Each row was made from one small tree. The marks that hang from a mark follow it in brackets, in alphabetical order. Every link used is in the known rows. Write each row's tree.
(in the rows, 128 means zero)
Known rows:
lozuk{mezok{tomu{duzef{leker togi}}}}: [105  98 105 159 149 117  99  95 123 123 127 122  94 147  36 141  92 128
 164 115 149 162 120 125 134 129 140 147 143 143 146 135 100 127 124 122
  87 171  97 124 150 178 112 143 189  94 118 142 138 157  86 106  76 120
 118 139  82 144 108  95  98 141 122 117 127 146 134 125 130]
zugo{difoloz{kogom{nagi nilit{mezok{tomu{duzef}}}}}}: [ 81  88  97 170 141 116  82 124  92  96  94 114 113 165 131 130 147  86
 174 160 153 134 121 120 124 131 139 124 109  97 125 139  87  91 144 135
 135 137  81 124 112 140 104 106 143  63 137 127 107 162  90 116  78 117
 129 115  83 147 164 135 128 175  97 109 113 111 148 155 118]
lozuk{mezok}: [119 126 126 162 149 129 121  97 100 130 113 116 112 137  76 122 126 125
 153 120 158 127 102 135 121 106 142 143 113 106 106 119 107 114 128 157
 135 178 115 110 128 160 127 132 139  93 113 159 168 133 115 116  88 130
 120 140 118 155 118 136 127 114 125 109  96 135 149 142 119]
rutamun{goze{mezok{lozuk tomu{duzef{togi}}}}}: [119  99 125 179 154 139 130 126 130 116 125 122 120 148  15 166 112 116
 158 124 124 164  84 123 124 163 135 139 142 121  93 133  99 126 103 125
 111 144 108 146 159 170 132 150 152  98 109 165 153 148 101 117  76  83
 125 127 115 134 101 130 110 134 101 108 122 143 144 136 134]
goze{mezok{tomu{duzef{leker}}}}: [106 113 117 170 141 134 116 106 104 116 131 126 107 157  34 144 120 132
 163 125 144 150  99 125 132 130 129 145 129 123 119 123 105 133 112 127
 104 166 108 128 138 173 125 152 167  89 113 149 143 134  95 123  82 101
 112 140  92 149 116 117 115 138 101 110 129 132 148 133 118]
nagi{leker{duzef{togi}}}: [113 135 115 138 141  99  92  71 127 138 113 107  92 146  61 125 112 121
 149 116 173 137 132 111 140  91 120 140 142 132 150 139 123 126  79 128
  91 173  97 100 124 178 144 135 165  82 111 150 123 160  63 119  93 120
 110 143 104 149 111  74 108 129 142 107 118 134 154 110 132]
kogom{difoloz{tomu} nagi{leker} nilit{mezok{lozuk}}}: [ 88 112 102 160 150  79  78  89 114 144 111 101 119 152 116 122 136  71
 176 149 146 119 123 107 124 108 138 123 127  86 112 119  89  99 132 146
 153 147  62 110 127 148 125 108 118  81 125 147 154 114  64  86  66 134
 148 129 109 127 146 131  87 142 132 124  81 124 116 106 137]
goze{mezok{lozuk tomu{duzef}}}: [118 111 128 186 149 145 136 117 109 116 139 120 120 151  35 149 118 120
 167 135 135 146  96 127 121 152 128 143 118 119  87 126 100 120 118 137
 119 165 108 145 140 159 126 144 144  96 109 160 171 113 106 126  84  96
 124 122 107 142 114 140 118 134 104 100 114 134 148 145 122]
togi{leker{duzef}}: [111 141 123 151 142 111 106  76 109 135 101 110 102 144  75 116 118 130
 153 135 174 128 126 111 140  99 121 146 127 122 136 139 117 126  87 137
 116 180 117 100 115 170 139 126 141  90 110 158 140 145  78 129  92 123
 110 141 116 148 107  98 113 124 130 102 111 133 151 130 119]
goze{mezok{lozuk tomu{duzef{leker}}}}: [110 109 123 173 149 139 124 110 115 122 142 118 109 154  26 152 116 125
 164 134 134 160  95 123 126 149 129 141 130 131  97 131 103 128 112 133
 105 164 103 143 150 172 121 146 158  96 111 151 156 117  88 115  79  96
 122 131 101 139 110 123 104 133 112 106 127 140 138 130 126]
difoloz{kogom}: [100 127 123 159 139 135 111  99  95 124  98 108 106 146 119 134 155 120
 145 141 162 124  88 128 118 102 139 134 102 104 115 127 120 102 117 154
 127 171 121 110  99 148 133 131 139  79 119 150 138 147 107 129 102 109
 117 128 111 160 146 125 151 132 104 106 122 123 159 135 105]
mezok{lozuk tomu{duzef{togi{leker}}}}: [ 99 105 112 168 150 117 108 100 140 122 129 108 103 146  39 147  97 115
 172 139 149 156 128 111 133 137 126 146 140 142 133 142 100 123 107 122
  90 174 103 133 137 166 121 131 161  95 122 146 141 135  78 113  87 107
 125 127 101 132  96  92 103 143 125  99 126 145 128 124 117]
zugo{difoloz{kogom{nilit{mezok}} tomu{duzef}}}: [ 83  97  96 170 137  95  79 118  97 113  82 124 119 164 132 130 167  81
 172 158 164 130  97 127 133 108 140 129 117 113 113 116 104  81 148 139
 131 155  92 125  90 140 123 107 133  71 126 126  99 164  83  95  83 121
 123 112 102 164 164 117 131 159  86 128 103 107 153 131 134]
togi{leker}: [103 134 121 158 144 119 109  89 108 130 108 111 109 143  78 120 132 125
 155 134 164 127 113 120 131  95 129 144 122 110 125 125 111 121 104 147
 124 185 122 106 115 160 136 128 133  88 119 154 144 134  99 122  96 125
 116 143 122 152 110 110 128 121 125 105 113 133 142 130 103]
duzef{leker}: [ 97 133 119 154 142 127 104  86 110 127 115 110  99 145  74 128 133 130
 145 125 159 131 103 126 129  94 133 143 120 118 125 126 118 121 112 152
 115 183 111 102 119 168 136 136 141  83 117 149 140 135 101 120  93 121
 116 141 110 154 122 108 129 124 128 115 115 136 144 118 108]
kogom{nagi nilit{mezok{tomu}}}: [ 94 116 108 158 139 125  96 102  99 122 116 109 121 151  96 126 125 105
 173 136 155 120 124 115 127 127 144 136 110  88 117 140  79 111 130 152
 155 158  88 103 134 147 113 116 111  67 125 149 161 139 110 133  81 128
 126 118  97 142 145 150 116 148 129 109 100 127 134 144 112]
kogom{nagi}: [101 131 121 173 146 132 108  90  97 115 110 106 108 148  98 122 130 125
 148 138 151 118 116 125 124  99 133 137 103  90 125 117 112 119 117 157
 134 174 104  98 112 155 138 126 131  79 116 157 148 129 115 122  89 130
 124 137 111 145 130 137 138 133 125 113  98 125 142 131  98]
nilit{kogom{difoloz} mezok{lozuk tomu{duzef{leker}}}}: [ 76  87 112 160 151 123 105 113 118 118 132 129  99 152  72 140 106 116
 178 144 148 136 125 139 144 130 147 139 131 124 132 166  69 117 137 135
 120 131  90 137 145 168 109 142 144  99 136 127 164 126  84 127  67 113
 132 118  92 131 139 122 101 144 130  86 107 139 126 129 123]
nilit{kogom{difoloz}}: [ 87 123 121 156 148 129 119  96 100 121 108 129 103 137 118 127 126 112
 152 133 154 104 113 141 139  95 149 137 112  94 129 135  91 118 123 154
 136 151 117  98 118 154 136 137 126  90 130 150 165 121 118 139  86 119
 127 132 108 146 147 125 140 130 111  98  91 124 151 146 100]
kogom{difoloz nagi{leker}}: [ 92 122 113 166 151 107  93  81 103 121 106 103 100 147 112 112 128 107
 151 133 152 111 129 119 118  86 129 130 115  81 143 116 108 120 112 139
 128 159  88  95 115 159 138 130 152  79 130 153 143 118  82 108  80 130
 136 153 102 137 134 119 122 136 121 108  96 123 139 126 107]
zugo{difoloz{kogom{nagi} tomu{duzef}}}: [ 86 106 106 195 147 102  94 106  95  96  91 113 108 164 142 133 157 102
 160 170 154 131 104 127 125 103 131 126 101 107 132 100 122  97 142 138
 114 159 100 121  81 136 127 113 153  75 125 140  90 150  90  93  81 125
 126 127  94 149 167 121 147 160  79 127 114 103 154 127 114]
rutamun{goze{mezok{lozuk tomu{duzef{leker togi}}}}}: [113  99 122 167 154 132 116 118 135 121 130 122 108 152   4 167 109 122
 156 124 124 178  84 118 130 161 136 137 151 133 104 136 100 135  99 120
  99 144 102 147 165 184 126 155 166  97 113 160 137 150  86 106  72  85
 122 138 107 130 100 114  95 135 108 113 133 147 134 120 136]
rutamun{goze}: [109 127 127 170 146 137 122 106 113 119 101 114 119 141  70 130 138 127
 139 122 151 127  90 128 121 112 136 141 110  95 108 122 113 115 107 149
 139 168 119 110 116 161 141 138 123  87 117 165 151 151 122 128  92 111
 120 134 131 150 123 134 149 112 110 111  97 134 156 139 112]
zugo{difoloz{kogom{nilit{mezok{lozuk}}} tomu{duzef}}}: [ 88  96 103 174 144  97  89 123 107 116  92 113 122 161 124 137 163  73
 171 168 156 140  95 124 129 123 140 126 116 119  91 123 103  75 150 144
 131 152  83 141 101 139 119 102 124  78 125 131 111 148  77  87  80 115
 133 105 110 154 157 123 121 155  98 121  99 118 145 128 139]
nilit{kogom{nagi{leker{duzef}}} mezok{lozuk}}: [103 122 124 140 147 104  98  85 113 132 133 111  99 158  76 123 114 131
 170 153 166 131 141 127 153 106 130 129 126 111 127 165  83 122  99 150
 130 127  87 123 142 170 124 126 128  95 126 137 153 149  66 119  74 142
 119 131 118 127 133 129  99 135 166  75 101 134 135 108 135]
difoloz{kogom{nilit{mezok}} tomu{duzef{leker}}}: [ 79  98  92 158 131  97  67 104  98 136  94 123 105 168 103 139 155 107
 168 153 162 143  98 119 140 109 145 131 129 121 128 125 111  93 130 137
 127 163  89 123 104 156 120 124 153  78 117 124 110 172  70  94  81 122
 115 121  94 159 152 108 115 157 104 129 114 121 142 104 137]

Write each row's tree:
[103 108 121 187 148 139 126 111 120 110 134 111 115 145  52 143 107 120
 164 140 146 138 115 126 120 141 127 149 106 124 110 135 106 111 124 139
 115 179  99 136 126 155 122 134 141  92 117 152 164 115 107 127  93 106
 126 111 103 141 122 123 133 133 116  99 106 138 149 140 112]
mezok{lozuk tomu{duzef}}
[ 84 128 100 173 144 100  93  82  94 130  90 111 116 144 140 125 135  77
 157 144 142 104 117 107 124 105 148 129 112  77 123 102 100 105 130 149
 150 168  86  86 107 139 135 109 123  70 118 165 151 115 101 107  75 127
 141 130  96 140 156 130 114 148  99 145  78 112 139 130 110]
kogom{difoloz{tomu} nagi nilit}
[110  98 109 162 150 108 105  97 125 124 122 123 103 145  42 133  94 125
 173 122 157 157 129 119 136 131 135 149 144 137 146 134  94 127 114 118
  96 169 109 127 146 170 113 134 180  98 121 148 143 154  85 108  79 123
 118 143  93 141  98  98  98 141 120 105 125 142 132 137 126]
lozuk{mezok{tomu{duzef{togi{leker}}}}}
[ 82 123 116 152 149 109 100  84 105 119 118 117  97 147 117 118 125 114
 159 140 152 109 134 129 141  88 140 129 117  81 149 132  86 125 111 143
 131 137  99  98 123 157 133 133 147  84 138 144 149 124  90 121  78 139
 133 150 101 133 149 120 129 140 124  92  95 120 142 129 105]
nilit{kogom{difoloz nagi{leker}}}
[ 72  90 103 186 145 100  88 102  93 115 102 138 107 164 118 125 127 122
 176 158 151 110 128 144 150  94 149 133 120  91 149 122  80 112 146 142
 142 136  91 115 107 151 129 132 135  95 126 132 147 136  97 110  61 144
 128 125  97 138 160 142 122 156 107 109  84 114 131 121 119]
nilit{kogom{difoloz{tomu{duzef}} nagi} mezok}
[ 94 127 110 154 139 131  92  96  87 125  95 104 105 149 140 135 150  99
 146 151 149 121 107 110 122 115 146 122  99  80 115 123 110  99 113 160
 146 160 101  98 109 142 128 114 139  63 120 152 132 147 103 118  96 118
 128 129 103 148 154 135 138 153 107 119 105 117 153 138 103]
difoloz{kogom{nagi nilit}}
[ 98 117 131 150 147 138 130 112 115 122 145 121 119 145  75 143 119 122
 181 139 158 130 110 139 139 134 145 142 116 119 103 166  67 115 137 157
 143 142 111 133 146 151 108 132  96  96 132 138 186 132 117 147  84 118
 123 106 113 136 145 150 123 129 138  77 112 139 134 138 119]
nilit{kogom mezok{lozuk tomu}}
[ 87  94 114 166 137 132 113 117 105 106 132 140 112 158  64 133 114 141
 180 138 163 127 122 147 148 122 141 149 118 116 134 152  73 117 133 137
 130 147 109 130 128 159 116 142 130  93 129 127 160 152 113 145  82 126
 110 110  98 151 143 134 138 143 118  79 107 130 147 144 116]
nilit{kogom mezok{tomu{duzef}}}
[ 74 103 103 180 147  86  92  87 108 115 116 132 101 160 107 124 118 115
 170 154 150 115 136 131 147  92 137 134 120  95 163 110  94 121 121 128
 119 144  87 113 108 153 134 137 161  91 131 139 134 130  77  99  68 146
 130 142  91 133 158 110 128 150 103 108  88 112 141 112 118]
nilit{kogom{difoloz{tomu{duzef}} nagi{leker}}}
[ 93 112 103 139 136 105  68  97  94 133 101 102 107 161 124 123 155 103
 161 148 163 127 114 111 128  99 138 121 115  83 123 134  99  98 114 148
 147 143  84 107 119 151 121 116 142  67 128 132 124 164  73 105  88 132
 124 136 107 148 150 130 118 153 129 103 112 121 139 119 124]
difoloz{kogom{nagi{leker} nilit{mezok}}}
[ 78  86 110 170 143 126 107 117  99 108 114 140 108 153  91 128 113 122
 178 136 157 115 127 146 143 116 146 144 121 106 144 154  69 116 140 134
 133 137 103 123 125 156 116 140 136  94 134 130 165 135 106 145  73 122
 122 116  92 146 148 132 128 147 109  85  98 125 143 150 115]
nilit{kogom{difoloz} mezok{tomu{duzef}}}
[ 73 105 105 190 147 106 102  95  95 110 106 137 104 155 121 132 118 115
 166 158 143 109 128 137 146  99 146 134 112  93 152 110  93 119 135 139
 130 148  99 108 103 147 134 131 146  92 126 145 144 127 103 110  68 137
 131 129  91 136 160 129 133 154  95 117  82 111 140 125 108]
nilit{kogom{difoloz{tomu{duzef}} nagi}}
[ 86  97  96 155 135 120  85 108 110 122 118 125 109 160  52 127 118 116
 171 128 158 141 124 117 137 126 136 145 130 122 129 145  90 111 124 133
 125 168  87 119 134 168 112 130 148  77 122 130 141 150  89 122  82 119
 118 119  89 153 126 112 109 150 124 111 106 136 139 132 126]
kogom{nilit{mezok{tomu{duzef{leker}}}}}
[ 83 107 119 152 143 127 116 107 101 119 119 131 114 141 109 129 123 113
 178 129 161 109 118 140 136 112 153 141 119  98 132 158  63 117 144 145
 145 134 111 110 133 149 113 137 111  89 138 138 177 131 114 155  76 118
 125 118  98 143 158 142 125 136 117  86 106 127 140 153 109]
nilit{kogom{difoloz} mezok{tomu}}
[ 85 104 100 170 146  82  82  99 119 112  88 116 101 158 114 140 147  94
 166 157 165 151 102 118 139  98 131 132 140 140 147 115 120 104 124 118
  82 164 111 124  92 150 129 117 167  82 129 132  72 170  65  87  84 113
 117 136  98 152 136  76 124 159  85 124 140 115 146 111 124]
zugo{difoloz{kogom tomu{duzef{togi{leker}}}}}
[ 84 108 102 163 144 118  90 101  95 122 101 111 117 146 125 120 124  84
 171 134 149 109 129 113 120 122 148 131 113  76 124 140  73 108 140 145
 160 147  80  94 131 146 113 115 116  69 130 152 166 124 104 133  74 120
 139 121  91 137 152 148 105 152 121 116  89 122 128 151 111]
kogom{difoloz nagi nilit{mezok{tomu}}}
[ 90  91 107 164 145 121  98 131 107 106 105 111 119 155 110 139 147  76
 174 156 152 143 109 120 120 148 138 129 114 118  93 151  90  82 145 138
 130 141  86 143 122 141 105 107 132  72 134 129 125 143  87 115  84 101
 134 102  99 149 150 127 122 159 103 101 112 123 150 154 128]
zugo{difoloz{kogom{nilit{mezok{lozuk tomu{duzef}}}}}}
[ 80 104  99 165 145  89  77  98 121 111  94 116  92 161 111 147 149  97
 158 151 161 158  95 123 137  98 136 130 137 146 147 116 128 104 132 124
  75 165 100 122  96 157 130 125 177  76 126 126  68 171  66  85  82 112
 118 135  88 155 148  70 123 159  88 137 141 118 145  99 128]
zugo{difoloz{kogom tomu{duzef{leker togi}}}}
[ 89 106 103 183 140  94  83  92 103 116 112 110 102 166 110 134 145 124
 161 163 158 134 113 119 130  99 124 130 109 107 149 102 125 104 114 128
 111 164  93 125  90 146 131 129 175  80 121 137 104 155  68  88  85 135
 122 137  92 145 156 112 138 153  94 117 119 111 148 103 123]
difoloz{kogom{nagi{leker}} tomu{duzef}}
[ 96 115 109 144 134 127  86 109  89 135  90 113 112 151 123 132 160 102
 157 140 164 122  96 123 126 108 146 128 114  96 103 142 101  90 124 158
 151 158 103 108 113 148 124 118 122  72 120 137 142 160 100 126  96 113
 118 118 112 163 147 137 132 143 118 108 108 124 150 135 121]
difoloz{kogom{nilit{mezok}}}
[115 105 120 166 153 123 117 107 129 129 132 118 110 151  23 156 106 114
 173 135 139 165 108 115 134 146 128 142 151 135 109 136  97 132 102 121
  95 158 110 144 155 171 124 140 163 100 113 154 145 130  78 111  80  93
 122 137 107 133  90 108  90 142 115 101 137 141 131 130 127]
goze{mezok{lozuk tomu{duzef{togi{leker}}}}}
[ 96 117 127 159 151 132 111 105 104 123 130 115 109 153  93 134 126 127
 168 155 151 125 118 140 140 111 146 132 111  96 106 152  77 113 132 170
 151 137  99 123 137 157 123 126 104  95 128 139 171 132 111 123  76 137
 126 121 124 132 140 160 122 135 151  83  95 134 124 123 111]
nilit{kogom{nagi} mezok{lozuk}}
[118 100 124 170 155 125 121 119 136 124 121 120 119 150   8 161 108 116
 165 130 129 173  91 112 130 159 130 140 156 127 102 135  93 134  90 116
 106 144 114 149 161 176 126 146 158 103 113 165 144 150  84 109  74  87
 123 140 121 128  88 119  95 134 106 101 133 146 133 131 132]
rutamun{goze{mezok{lozuk tomu{duzef{togi{leker}}}}}}
[ 91  94 115 164 147 116 103 110 121 108 150 120 106 164  57 134 106 132
 187 155 151 141 142 132 145 130 129 138 119 112 134 158  69 119 124 135
 126 131  83 145 147 161 107 135 143  96 138 124 157 138  81 116  72 139
 126 123 101 124 140 138 114 149 143  69 108 136 127 121 124]
nilit{kogom{nagi{leker}} mezok{lozuk tomu{duzef}}}
[ 91 129 101 151 135  89  83  82 101 134 107 103 111 156 136 137 153  91
 161 156 157 126 106 101 128 107 135 121 111  92 128 106 114 102 114 143
 135 162  89 105 105 138 125 115 144  64 124 146 117 154  75  94  89 131
 128 135  96 143 168 115 127 152 101 127 114 111 148 109 123]
difoloz{kogom{nagi{leker} nilit} tomu}
[ 95 129 101 147 144  92  79  68 102 137  93 104  97 146 114 108 115  88
 149 133 154 109 150  99 130  99 128 125 124  85 142 130 106 117  89 134
 132 154  72  82 121 163 139 115 156  69 119 161 137 129  63 116  79 126
 134 145  96 138 133 101  97 147 129 118  82 118 149 132 125]
kogom{difoloz nagi{leker{duzef}} nilit}
[ 87 130 104 165 142  99  93  95  94 112  86 105 118 152 164 135 164  68
 160 164 153 123  99 110 124 111 142 118 104  93 111 103 109  93 140 152
 135 155  96 102  94 127 122  97 124  58 129 148 103 148  97  98  85 122
 133 125  98 147 179 125 135 158  84 141 109 102 154 133 113]
zugo{difoloz{kogom{nagi nilit} tomu}}
